In the rows, zero is written as 128.
Known rows, with every way that one mark hangs from another
meras{riru{benum{piloda}} zeliv}: [ 83 110 123 114 160 111 118 132 109 118 158 151 110 143  79 100 153  82
 118 165 137 169 145 126 122 141 102 142 166 100 124 104 135 108 120 120
  99 159  78 128 109 113 140 138 112 167 109 130 136  96 152 160 111 128
 135 145 122 102 138 164 124 148 116 115  83 102]
benum{meras{riru zeliv{piloda}} tofi}: [ 70  75 103 112 111 142 122  77 128 133 106 159 117 152  60 135 110  80
 117 226 148 136 121 177 156 140 107 110 153  95 127 112 132 108 131 132
 113 133 115  98  85 132 138 128 111 115 125 142 124 104 138 127 140 114
  86 154 153 140 124 196 115 130 123 142  58 143]
meras{riru}: [125 146 115 113 138 116 124 117 122 150 125 153 139 141  88 114 138 102
 141 101 147 134 129 133 122 141 102 157 117  99 132 106 148 129 137 131
  91 126  93 119 121 118 131 123 101 111 126 140 111 131 118 107 121 116
 135 125 126 114 125 181 117 127  93 133 118 125]
riru{benum{meras{zeliv}} piloda}: [163 117 147 128 104 124 131 113 136 103 110 126 117 131 102 130 119 106
 135  67 151 144 120 123 140 158  42 137 132  97 118 114 120 105 131 127
 131 164  78 137 115 108 140 132 108 169 128 115 134 117 197 160 106 128
 129 148 132 108 144 127 138 140 155 133 104  92]
benum{piloda}: [129 138 127 131 148 117 139 124 126 137 143 129 129 144 149 102 157 151
 145 148 144 146 144 162 106 114 120 130 130 101 124 100 154 118 145 147
 131 125 116 119 108 119 123 117 111 121 125 139 122 134 142 142 119 123
 142 120 113 116 116 118 127 138 134 136 140 153]
benum{piloda{meras} tofi}: [ 89  93 125 130 135 145 130 141 131 136 163 142 108 143 157 141 143 169
 150 187 147 124 118 161 147 101 129  97 159 109 139 121 133 126 140 144
 143 112 160 100 108 127 115 125 127 115 132 129 100 150 156 124 119 146
 137 120 120 130 114 108 136 122 153 138 130 177]
piloda{meras}: [177 136 128 129 131 144 121 155 131 147 138 126 132 137 132 160 128 142
 142 121 137 131 119 124 136 133 124 146 144 109 128 122 139 132 146 158
 129 118 148 112 136 140 121 116 113  99 126 127 101 143 133 114 106 146
 150 123 135 135 133 120 131 121 137 132 161 149]
tofi{meras zeliv{benum piloda riru}}: [147 128 123 132 157 118 138 105 120 137 108 117 145  96 149  99 120 116
 118 145 107 142 111 103 144 121 135 137 169 174 121 128 143 124 112  94
 143 126 152 145 117 145 137 125 107 137 114 122 159 137  77 122 125 128
  93 133 130 139 115 122 121 104 128 112 127  95]
tofi{zeliv{piloda{riru}}}: [133 141 126 125 142 118 134 171 132 141 118 124 136 137 107 102 135 131
 124 181  70 136 142 162 142 126 145 157 103 159 122 146 147 119 122 125
 120 120 133 149 137 133 125 117 123 120 129 135 160 119 104 139 131 153
 125 135 129 145 119 118 116 141 103 131 144 157]
riru{benum}: [166 140 143 133 108 103 135 162 113 146 126 116 119 128 113  97 135 149
 142 114 132 128 137 107 117 137  87 153 143 100 117 115 135 137 136 129
 116 151  86 150 127 121 131 120 109 135 117 117 128 138 155 136 120 118
 148 122 133 101 125 131 140 154 129 122 132 104]
meras{zeliv{piloda{riru tofi}}}: [ 93 151 120 109 141 123 122 130 110 153 123 136 129 162  81 113 124 128
 112 188 140 131 133 167 121 137 174 140 108 130 127 122 127 120 115 151
 110 128 144 118 156 154 128 126 151 116 131 136 171  84 102 170 172 145
 130 120 146 173 146 135 117 138 126 160 140 157]
zeliv{benum{meras tofi} piloda riru}: [105 101 112 132  77 138 121  93 133 159  85 115 122 111 150 137  99 139
 138 171 178 106 115 120 118 110 102 103 135 127 121 102 150 126 128 117
 140 134 162 111  84 148 143 122 124 115 130 157 131 149 104 126 153 125
  69 140 144 145 111 138 123 116 143 124  86 132]
tofi{meras{riru zeliv}}: [114 105 115 103 182 126 127  36 110 116 134 167 137 142  67 112 142  61
 119 116 150 154 109 131 160 149 100 151 154 109 119 120 118 118 111 138
 103 133  99 115 124 119 131 137  94 122 124 113 138 105 126 133 119 113
 143 139 127 148 138 184 116 104 108 132 103 107]
zeliv{benum piloda{meras tofi} riru}: [131 154 120 135 105 158 116 167 130 176 119 112 126 121 153 152 107 139
 137 156 173 129 116 105  88 116 181 121 165 136 141 103 138 140 132 136
 129 126 195 115 150 170 134 129 145 116 129 148 128 134  88 134 156 146
 112 108 155 169 141 128 127 112 141 126 153 132]
benum{piloda{meras riru} tofi{zeliv}}: [ 72  87 127 124 147 146 130 162 128 111 162 137  89 136 161 144 145 158
 118 152  80 119 128 167 160  87 141 115 121 149 135 166 125 119 124 120
 116 115 177 114 124 120 106 140 146 122 129 128 143 125 151 139 126 172
 131 121  99 127 120  69 120 133 135 134 139 198]
zeliv{piloda{meras}}: [165 133 133 125 120 133 128 161 126 158 133 136 144 142 120 149 120 142
 148 208 137 143 122 145 133 141 155 138 180 118 132 120 138 133 147 152
 134 115 167 124 137 160 125 113 112 106 127 138 102 147 120 109 104 150
 138 120 154 166 136 132 130 125 138 129 165 147]
tofi{meras{riru{benum}}}: [143 145 135 119 140 100 132  73 106 147 133 145 121 132  77  88 142 107
 140 129 135 140 115 100 127 143 102 151 182 115 116 125 131 151 103 106
  83 144  69 154 121 103 126 129 112 135 113 100 131 148 141 114 123 125
 148 129 118 124 135 152 135 115  92 120 118  89]
riru{tofi{meras zeliv{benum piloda}}}: [170 129 134 144 152 102 143 116 138  96 114 122 165 104 133  93 126 108
 118 169 103 142 145 114 128 153 176 115 124 161 114 182 105 126 127 112
 169 124 143 165 131 117 125 129 110 130 119 111 150 127  97 139 144 125
 130 123 136 119 117 129 125 122 115 108 133 102]
benum{piloda{tofi{zeliv}}}: [103 153 119 129 170 130 131 159 128 127 147 129 116 140 163  81 152 154
 116 158  87 132 164 163  99 112 153 116 113 129 135 107 139 107 144 129
 130 113  89 115 129 138 129 130 139 125 124 120 150 111 146 154 146 101
 136 109  85 107 113 109 133 150 143 156 149 162]
piloda{riru{tofi}}: [151 151 127 118 147 104 127 126 117 122 130 116 146 136 110 137 143 139
 142  62 148 118 154 152 108 131 135 136  59 116 120 174 115 142 131 144
 128 113 149 145 151  72 116 126 132 118 139 130 139 134 123 166 131 155
 148 125 120 147 124 115 127 143 109 137 148 145]
zeliv{piloda riru{tofi{meras}}}: [153 124 107 115 176 111 124  51 109 132 122 119 167 117 143 107 132 117
 152 129 162 123 125 159 115 129 149 107 216 144 124 149 117 146 124 132
 151 119 154 119 138  75 128 121 119 122 121 122 136 152 113 147 135 135
 119 125 129 184 111 129 138 121 120 112 135  85]
zeliv{piloda}: [152 146 131 124 118 114 133 134 126 162 116 132 143 144 116 105 126 141
 147 193 139 140 130 161 123 138 140 140 150 107 118 105 148 121 152 157
 135 131 113 135 122 148 133 105  99 110 125 135 122 142 110 124 126 125
 132 128 153 137 126 156 124 141 119 134 138 129]
benum{piloda{meras zeliv{riru}}}: [125 112 109 120 161 160 114 108 120 126 149 123 114 125 167 177 136 140
 139  98 149 125 136 138 125  99 119 141 194 134 144 117 141 126 128 145
 139 116 145  73 129 136 124 131 142 116 118 142  86 129 147 126  79 109
 120 119 119 151 131  73 124 120 154 107 136 147]
benum{tofi{zeliv{piloda}}}: [ 94  94 127 128 130 117 136 181 134 131 127 132 125 131 120  88 128 149
 125 213  81 124 124 168 169 115 125 122 151 139 118 131 136 115 133 129
 147 120 113 133 109 140 132 120 118 122 124 126 142 116 119 101 144 109
 117 137 140 113 109 145 130 146 133 131 120 133]
tofi{meras}: [170 136 132 118 151 113 134  46 113 142 127 138 137 136 126  95 142 139
 146 129 145 133 110 135 145 137 110 141 148 118 119 115 127 137 127 141
 133 126 103 116 119 128 123 115 102 103 125 109 131 147 134 125 120 128
 150 130 118 130 125 118 136 107 123 142 158 125]
benum{meras piloda tofi{zeliv}}: [ 88  84 125 126 137 146 139  97 156 116 126 131  95 130 157 107 140 156
 118 183  88 118 146 164 136  98  85  94 127 119 134 120 130 104 136 113
 150 123  95 105  84 125 130 135 117 121 117 124 132 131 187 144 125 108
 103 141  83  81  96 105 130 138 153 145  96 179]
riru{piloda{meras} tofi{zeliv{benum}}}: [178 134 140 156 132 133 130 203 159  66 140 118 159  99 171 170 123 108
 122   4 106 134 130 110 138 154 138 117  77 148 121 171 104 120 134 127
 178 123 174 170 160 101 124 128 127 159 148 120 123 133 126 118 114 158
 152 120 127 109 133 110 137 138 132 104 142 105]
piloda{zeliv}: [155 126 125 116 127 124 139  98 114 126 123 134 127 141 116 149 137 147
 135 106 128 121 138 130 137 124  97 151 109 119 116 127 140 138 135 159
 138 121  78  99 124 140 134 122 127 106 133 127  97 119 127  95 102  75
 145 124 136 110 141 123 123 139 130 127 137 135]
riru{piloda tofi{meras zeliv{benum}}}: [166 127 141 150 153 102 145 109 140  63 131 108 174  96 163 106 132 103
 124   8 103 133 119 112 146 151 125 112  70 154 119 174 108 129 114 102
 182 140 134 177 146  76 124 131 116 162 134  93 145 147 126 137 126 140
 146 132 110 111 112 127 144 119 114 107 128  79]
piloda{meras{riru}}: [147 145 121 119 139 144 117 148 137 148 139 155 128 139  96 165 135 102
 143 112 147 137 113 132 136 141 125 159 145 102 134 110 138 137 136 148
  93 122 142 123 142 137 120 126 111 107 126 139  99 142 127 102 107 138
 143 122 135 143 138 166 126 112  97 135 136 142]
zeliv{benum{meras} piloda{riru}}: [156 158 134 138  71 126 129  76 141 161  74 124 122 132 116 152 105 139
 129 189 150 129 128 113  82 134 139 137  58 128 128 120 138 127 131 134
 122 124 165 137 115 151 125 116 131 112 135 163 142 141 103 154 133 162
  99 136 141 134 129 118 112 110 131 145 128 169]

Rows
[163 125 144 141 139  96 136 202 138  68 137 113 146 110 137  97 131 129
 127  29  80 122 152 136 132 153 108 122 125 131 122 159 106 127 123 101
 153 147  81 179 152  58 134 122 124 177 133 100 144 127 177 136 121 133
 151 130 111  88 113 111 149 171 119 109 127  65] => riru{benum piloda tofi{zeliv}}
[127 142 127 136 139 111 121 172 148 113 112 134 161 113 107 110 126  80
 112 156  94 145 152 126 117 153 168 133  92 148 119 158 127 125 121 103
 132 128 143 171 127 106 132 136 118 145 131 142 133 111  80 117 140 122
 120 132 141 105 123 184 123 144  87 107 102  82] => meras{riru{tofi{zeliv{benum piloda}}}}
[ 64 100 131 124 117 117 128 197 122 144 128 141 115 133  76  76 121 110
 115 218  78 125 131 136 160 130 121 118 178 127 122 133 119 131 114  88
  98 144  76 159 105 119 133 128 115 149 120 126 143 110 134  88 137 111
 105 148 134 101 120 181 126 158  99 113  88  97] => meras{riru{benum{tofi{zeliv{piloda}}}}}
[128 137 132 134 119 115 127  23 111  92 122 147 143 123 116 138 123  75
 116  31 151 140  87  96 154 154  97 146  80 140 111 135 129 142 102 123
 124 127  85 135 139 116 126 139 132 158 137 114  91 134 108  78 101 104
 141 121 144 126 141 137 127  90 105 107 119  86] => tofi{meras{riru{piloda{zeliv{benum}}}}}
[169 131 139 131 142 118 146  96 133 108 116 124 136 102 139 108 137 126
 112 104  94 136 116  77 146 131 114 147  98 162 112 141 128 122 124 116
 146 133 118 142 112 141 122 138 103 115 120 104 145 136 113 124 116 110
 141 135 116  96 118 126 125 106 125 135 138 116] => tofi{meras zeliv{benum}}
[133 153 134 127  94 124 114 104 123 138 115 119 126 129 134 154 124 143
 116 102 151 111 140  81 101 120 145 135  47 119 124 118 119 140 120 151
 132 122  83 115 135 175 129 132 169 109 128 130 113 110  94 112 148  61
 139 119 140 112 158 110 118 122 141 141 150 129] => piloda{tofi zeliv{benum}}
[101  80 138 134 133 134 130 198 137 112 166 124  88 123 148 120 140 164
 118 197  77 132 140 123 159 104 120 115 195 128 134 147 115 118 131 101
 136 133 123 121 109 119 123 136 134 148 112 109 131 130 180 125 112 137
 138 123 105  86 116  79 143 155 156 117 118 147] => riru{benum{piloda{meras} tofi{zeliv}}}
[112 177 123 120 112 148 125  86 133 151 109 141 128 162 113 134 121 102
 134  59 161 119 118 163  90 144 114 109  88  96 150  89 132 126 114 129
  97 129  83 121 139 119 128 116 137 142 133 139 109 133 166 114 132 126
 118 126 107 145 127 165 133 122 112 157 124 142] => benum{meras{riru{piloda{tofi}}}}
[113  86 130 128 105 137 138 133 149 137  96 128 114 136 123 112 114 153
 119 237  87 113 133 174 161 124 112 100 149 138 120 123 125 109 142 129
 147 120 106 120  90 143 140 120 116 107 121 131 136 131 157 111 133 105
  90 142 122 110 108 143 124 139 142 144 105 156] => benum{meras tofi{zeliv{piloda}}}
[136 142 139 137 116 149 120 161 136 100 139 127 131 134 137 167 110 116
 114  51 171 139 104 105 132 146 145 119  79 115 132 111 108 116 136 158
 146 135 169 129 162 165 135 134 147 146 146 130 135 107 114 145 138 159
 152 120 152 150 159 129 134 116 156 138 150 128] => riru{piloda{meras{zeliv{benum}} tofi}}
[111 151 126 131 146 148 121 146 133 152 160 124 116 155 161 134 144 161
 142 179 145 132 140 158  95 113 171 109 152 116 155 102 119 121 150 158
 126 110 148  92 142 153 121 126 144 108 120 132 104 137 157 153 132 136
 151 103 104 143 133  99 133 118 151 149 169 181] => benum{piloda{meras tofi}}
[110 130 125 140 152 136 121 177 145 110 149 141 118 125 143 146 140  92
 109 146  96 151 132  92 123 121 147 137 107 147 138 134 141 104 129 109
 124 121 161 140 125 152 130 145 111 143 120 147 120 124 112 124 100 138
 130 122 116  93 131 140 118 114 110 117 112 144] => tofi{zeliv{benum{piloda{meras{riru}}}}}
[112 153 135 118 118 148 121 144 124 130 136 131 113 139 107 181 123 117
 105 104 150 133 124  89 113 133 165 145  52 132 137 141 109 124 114 152
 112 125 185 124 163 165 118 140 166 117 146 139 159  93  87 175 153 166
 150 118 141 154 162 108 117 108 144 153 157 172] => piloda{meras{zeliv{benum}} riru tofi}
[124 101 111 122  89 141 124  76 138 139  92 120 114 106 158 150 116 154
 133  76 178 100 113  95 116 105  71 106 105 115 129 101 135 128 133 120
 132 128 145  96  83 131 142 135 131 104 135 144 131 140 119 133 141 115
  78 142 123 114 120 131 128 115 151 125  74 136] => zeliv{benum{meras tofi} riru}
[117  98 123 124  89 132 118 103 127 127 109 106 115 113 151 122 108 146
 149  35 158 100 104 132 121 113  45 100 168 108 138  96 129 138 122 107
 123 151 100 115 104  74 138 118 133 153 128 121 132 150 195 129 133 138
  93 149 117 131 115 102 148 142 147 116  80  95] => zeliv{riru{benum{meras tofi} piloda}}
[ 85  86 127 113 135 117 145  84 118 129 125 133 125 135 116  91 129 145
 112 195  79 116 110 172 176 110 142 121 149 172 125 169 132 130 105 108
 125 112 148 138 120 113 118 128 134 114 132 109 171 130 116 122 149 151
 119 139 120 154 106 111 123 114 116 144 136 159] => benum{tofi{meras zeliv{piloda{riru}}}}
[112 177 128 121 118 122 134 128 115 177 123 131 125 160 105 105 121 154
 134 191 137 113 137 173 101 128 182 137  94 126 135 103 134 139 127 142
 100 116 136 125 156 147 119 116 149 108 138 143 152 130 100 150 165 152
 135 114 124 177 137 127 124 129 117 161 169 171] => zeliv{piloda{riru tofi}}
[159 124 145 142 142 104 140 195 134 111 130 108 137 119 110  86 128 127
 130 173  75 127 163 141 117 157 149 126 162 136 116 167 114 137 127 101
 136 143  96 179 142  89 132 118 120 152 118 116 146 119 148 146 127 117
 140 131 133 108 114 130 135 181 125 109 125  74] => riru{benum tofi{zeliv{piloda}}}
[168 129 141 138 149  98 135 189 133  98 141 109 132 112 123  99 145 138
 124  93  85 120 179 118 115 145 115 135 134 129 114 165 103 136 124 112
 143 140  85 171 128  79 136 128 118 146 126 104 147 111 156 147 128 104
 150 128 112  83 124 121 134 169 119 112 123  77] => riru{benum tofi{zeliv}}
[147 123 123 122 114 125 125  99 113 129 109 118 136 102 149 164 123 129
 134  40 155 115 127  73 124 116  99 160 107 137 115 120 144 137 116 141
 137 132 129 102 119 147 132 136 140 127 125 146 112 119  84 104 114  83
 115 128 149 118 143 114 111 117 132 107 113 105] => piloda{zeliv{benum riru}}
[151 134 128 124 115 137 119 133 137  95 133 136 136 120 113 204 121  82
 121  78 153 113 145  87 119 150 149 142  76 124 129 167 107 154 120 137
 128 116 150 129 149 117 129 137 145 128 135 143  78 113 100  91 101 111
 146 120 152 126 154 142 121 123 106 101 125 107] => piloda{meras{riru{tofi}} zeliv{benum}}
[130 143 136 121 129 126 132  32  99 108 132 133 135 144 137 124 129 135
 136  55 138 115 110 144 138 135 126 122 128 139 130 120 120 140 110 144
 148 116  67 108 156 117 126 124 163 136 137  97 107 135 155 109 124  93
 155 116 117 157 146  97 135 111 137 136 167 118] => riru{piloda{tofi{meras} zeliv}}
[124 133 121 124 180 119 134  93 123  95 140 151 152 137 110  94 145  75
 121  44  87 145 100 152 167 142 101 145 139 145 131 134 140 118 111 100
 114 124  94 148 135  96 123 128 100 155 132  95 133 137 143  95 115 139
 144 130 103 127 108 166 128 106  84 125 123  94] => tofi{meras{riru{piloda}} zeliv}
[ 75 116 126 136  93 139 120 158 133 154 127 142 126 130 107 158 108 109
 131 214 159 133  97 118 141 130 159 112 131 122 140 126 136 139 130 128
 111 135 174 139 119 159 124 125 116 119 136 160 107 134  84  79 141 151
 108 135 168 141 137 173 125 115 113 113 100 132] => zeliv{benum{tofi} piloda{meras{riru}}}
[145 153 146 142  81 159 123 134 136 110 138 122 124 130 157 189 103 131
 126  55 157 114 109  95 123 135 146 118  68 132 138 122 118 143 126 151
 142 129 131 118 167 168 120 129 172 138 138 126  92 124 117  98 122 114
 157 104 147 133 160  90 132 115 151 132 173 140] => riru{piloda{meras tofi zeliv{benum}}}
[110  85 103 108 138 147 125 104 137 122 101 122 107 114 152 123 127 143
 122  90 106  90 133 148 140 100  57 110 153 128 134 112 133 116 124 107
 140 120 119  81  94 109 134 125 125 100 122 130 139 121 162 126 130 102
  79 147  94 114 101 115 124 132 145 136  85 144] => benum{meras tofi{zeliv{riru}}}
[118  82 143 134 109 136 127 220 133 133 140 112 105 124 115 120 116 151
 121 244  78 123 126 137 168 130 135 111 207 142 123 145 118 124 138 108
 131 135 128 146 130 134 133 125 128 127 115 121 136 127 159 108 121 140
 127 132 144 108 123 124 134 152 138 117 126 118] => riru{benum{tofi{zeliv{piloda{meras}}}}}
[ 98 172 115 128 140 124 119 114 127 152 135 113 128 121 184 112 132 149
 135  92 174 127 138 102  69  95 147 117 109 131 144  86 140 123 129 122
 126 134 142  99 125 150 129 143 146 139 123 147 143 135  99 161 163 119
 104 115 104 137 121 111 128 126 141 137 121 133] => zeliv{benum{piloda{tofi}} riru}
[124 164 121 124 143 132 119 160 134 133 118 109 120 110 160 115 128 134
 110  50 112 115 141  85 104 106 130 134  94 147 131 107 130 121 119  99
 128 130 138 116 137 153 142 139 141 127 134 136 161 109  90 138 161  99
 110 121 108 119 126 125 121 128 128 133 127 113] => piloda{tofi{zeliv{benum riru}}}
[119 163 131 130 125 147 134  74 142 160 121 124 109 152 150 114 141 162
 145 176 152 118 151 165  58 115 141  98 112  99 143  87 128 116 141 140
 131 119  96  86 112 136 128 127 145 110 128 131 116 138 182 171 132 104
 120 113  89 126 117 104 137 116 158 171 140 182] => benum{meras piloda{tofi}}
[136 150 118 126 108 165 113 129 122 136 126 119 115 116 163 201 116 139
 121  66 168  99 126  74  98  99 143 137 124 143 135 120 124 151 118 146
 129 113 155  79 157 166 122 140 181 108 132 142 107 113 102 114 133  93
 123 107 143 151 156  98 122 110 151 130 151 134] => piloda{meras tofi zeliv{benum riru}}
[124 138 128 135 144 116 135  98 126 128 112 141 143 112  97  89 129  77
 110 188  88 150 108 102 144 144 153 140 132 164 115 136 134 128 120  99
 106 125 122 159 117 155 132 136 108 137 116 123 139 131  81 104 126 131
 118 129 133 124 125 177 117 101  87 116 109  96] => tofi{meras{riru} zeliv{benum piloda}}
[105  79 138 134  94 134 117 153 138  80 145 143 130 119 134 171 111 115
 117  56 166 140  80 110 184 136 106 111  95 114 125 131 118 108 128 154
 149 140 164 117 129 143 133 134 120 150 161 135 126 117 114 121 132 159
 136 139 158 128 146 137 133 125 156 121 106 122] => riru{piloda{meras{zeliv{benum{tofi}}}}}
[155 144 137 135  93 134 126 163 132 159 121 125 126 127 121 175 108 145
 133 188 149 140 114 106 129 136 171 157  78 139 134 142 134 134 123 144
 113 121 213 141 152 162 113 120 137 111 137 159 125 143  80 139 125 189
 132 121 162 159 137 110 116 108 120 126 157 160] => zeliv{benum piloda{meras riru}}
[155 143 131 140 136 106 142 170 138  93 121 122 139 107 136 136 138 123
 107  54  89 119 161 108 113 139 132 149  14 153 119 184 112 132 112 116
 143 121 157 158 141  89 118 140 141 124 139 131 161 109  94 159 148 144
 135 136 118 101 127 115 115 143 105 126 125 127] => piloda{riru{tofi{zeliv{benum}}}}
[ 90  89 131 147 114 134 123 169 126 133 167 122  93 130 143 132 136 170
 149 185 139 127 126 129 139 105 120  96 188 102 133 124 124 130 138 123
 130 136 135 113 112 117 121 127 132 134 120 123 116 140 182 130 114 144
 140 119 120 111 123  88 145 139 156 123 125 146] => riru{benum{piloda{meras} tofi}}
[133 160 124 127 111 149 104 185 116 179 138 114 117 132 136 130 106 149
 156 181 153 113 126 120  87 112 170 115 240 129 141  98 116 146 125 124
 109 135 145 124 152 138 129 121 153 134 105 127 131 137 142 143 140 144
 117 111 137 181 138 111 139 132 148 125 157 107] => zeliv{piloda{meras tofi} riru{benum}}
